Each row was made from one small tree. The marks that hang from a mark follow it in brackets, in alphabetical order. Every link used is in the known rows. Write each row's tree.
In the rows, zero is written as 128.
Known rows
E(D W(L(S(C(R(Z)))))): [ 77  99 127 215  93  89 122 123  89  59  75  97  92 131 160 143 142 156
 116 115]
D(E(W(L(S(C(R)))))): [ 92 107  98 216  91  77 135 115 113  98 109 125 118 147 142 173 165 134
 128 113]
C(D(E(W(L(S)))) R(Z)): [105 118 133 214 103 121 106 130  90 106 107  86 103 163 162 143 161 174
 132 133]
C(D R(Z)): [109 114 173 186 102 149  99 130  98 133 102  70 103 135 171 146 142 176
 124 123]
S(C(D(E(W)) R)): [101 122 136 228 100 102 122 135 112 131 123 111 114 143 165 160 146 120
 127 108]
R(L(W) Z): [102 138 143 177 114 151 126 131 140  94  85  90  92 143 144 114 150 165
 121 117]
Q(Z(R(L(S(C(D)) W(E))))): [ 71 128 113 177  85 161 111 109 138  96  92 117 124 143 139 150 196 144
 101 125]
W(E(D) L(S(C(R(Z))))): [ 82 112 106 216  61 108 118 131 114  68  79  95  99 137 145 149 162 170
 102 107]
L(S(C(R(Z))) W(E)): [ 73 128  98 183 101 123 115 106 132 126  90 129 113 122 129 131 154 137
  89 123]
S(C): [ 86 112 123 171  96 103 139 130 134 103 104 130 117 110 141 169 145 136
 131 102]
W(L(S)): [ 93 107 108 152  93 116 133 112 109  94  99 121 121 134 133 176 176 178
 146 127]
L(S W(E(D))): [ 71 154  81 173  98 122 139 124 111 105 107 128 119 129 123 125 154 152
 123 128]
S(C(R) L(W)): [ 91 126  96 172  78 114 126  92 131 134 111 135 123 129 159 173 145 125
 104 106]
W(L): [112 104 125 181  97 117 137 129 110  96 112 116 109 148 136 161 171 177
 138 118]
Q(Z(R(L))): [101 115 175 168  94 139 133 146 119  76 102  75 116 144 145 150 170 175
 129 109]
Z(R(L(W))): [110 136 154 180 112 143 126 119 136  92 109  81 115 149 136 152 177 152
 145 119]
S(C(R(Z)) L(W(E(D)))): [ 80 151  95 208  66 118 123 130 133  94  99 112 101 135 156 127 131 138
  80  94]
Z(R(L)): [111 131 179 179  93 133 128 140 140  72 105  64 119 136 146 178 174 163
 158 104]
S(C(R(Z)) L): [ 90 122 131 173  68 110 117 125 140  99  92 104 112 113 171 172 128 147
 107  89]
L(S(C)): [ 68 112 104 144  93 103 135 112 134  98  90 138 128  96 139 185 151 138
 139 113]
R(L(S W)): [ 88 139 111 149 104 142 132 101 135 109  86 110 118 132 138 155 167 156
 141 128]

Write each row's tree
[ 86 143  97 194  74 123 118 118 150 119 103 130 110 132 146 137 145 133
  77  99]
S(C(R(Z)) L(W(E)))
[ 90 163  86 167  81 128 139 121 142 122 126 147 127 138 129 142 157 143
 105 109]
S(L(W(E)))
[ 85 168  83 182  71 122 144 135 125  97 121 128 116 140 139 133 145 150
 108 104]
S(L(W(E(D))))
[106 114 153 200  75 121 126 121 144 104  86  85 112 131 162 184 160 142
 129  94]
S(C(R(L)))
[ 85 136 140 205  92 115 117 134 148  65 102  89 125 131 159 189 175 125
 161 109]
Z(R(L(S(C(D(E(W)))))))
[ 96 125 105 196 104 113 127 129 102  99 118 120 117 156 147 160 174 161
 148 132]
C(D(E(W(L(S)))))
[104 130 113 215  73 116 143 151 109  71 114 106 103 156 130 139 172 177
 123 107]
W(E(D) L)
[ 79 109 114 168 110 144  95  88 110 140  85 111 109 122 163 149 147 144
 108 136]
L(S(C(D R(Z))) W)
[ 77 121 119 157  77 118 133 115 158  78  71 111 121 106 148 192 161 143
 145 103]
R(L(S(C)))
[ 85 132  94 190  70 112 140 136 107  69 102 111 114 143 128 153 176 179
 131 117]
W(E(D) L(S))
[126 113 140 237  99 114 119 133  85 125 133  96 105 178 160 153 171 159
 132 123]
C(D(E(W(L))) R)
[ 61 134 103 186  77 132 133 128 130  57  87 107 115 138 131 131 177 143
 100 112]
Q(Z(R(L(S(C) W(E(D))))))
[ 87 106 108 201  71 113 113 117 131  91  84 113 108 134 135 158 175 165
  99 114]
W(E L(S(C(R(Z)))))
[123 139 166 215  85 154 105 154 131 109  97  41  96 161 177 148 154 174
 134 106]
C(D(E) R(L Z))
[ 84 141 123 152 110 149 122 115 139  91  71  97 104 129 141 130 153 168
 130 126]
R(L(S W) Z)
[ 66 118  81 146 112 110 134  94 130 119  95 154 124 109 130 160 153 128
 125 127]
L(S(C) W)
[ 92 127  99 191 105  89 145 135 110  85 117 129 117 150 129 153 166 157
 147 124]
D(E(W(L(S))))
[ 73 150 106 199  76 125 128 121 152  54  90  96 118 131 131 158 178 132
 129 108]
Z(R(L(S(C) W(E(D)))))
[ 75 128  96 159  95 129 131  95 154  97  76 128 117 120 140 167 165 133
 131 117]
R(L(S(C) W))
[ 91 154 126 174  96 144 122 115 152  90 103  96 130 142 118 155 194 152
 136 125]
Z(R(L(S W(E))))
[ 85 111  93 214  55 101 128 119 110  82  92 108 116 139 140 172 178 157
 113 109]
W(E(D) L(S(C(R))))
[100 136 117 198  61 123 107 139 140 112 108  93 111 133 185 175 133 145
 114  93]
S(C(D(E) R(Z)) L)
[ 80 139 123 161  95 150 128 123 129  91 101 108 127 150 119 129 190 162
 108 128]
Q(Z(R(L(S W(E)))))
[120 128 150 197  99 169 106 103 113 150 101  76 107 163 167 154 172 157
 127 127]
C(D R(L(W)))
[ 85 111  88 188  70 130 116 111 132  99  98 138 122 134 136 184 192 156
 123 121]
W(E L(S(C(D))))
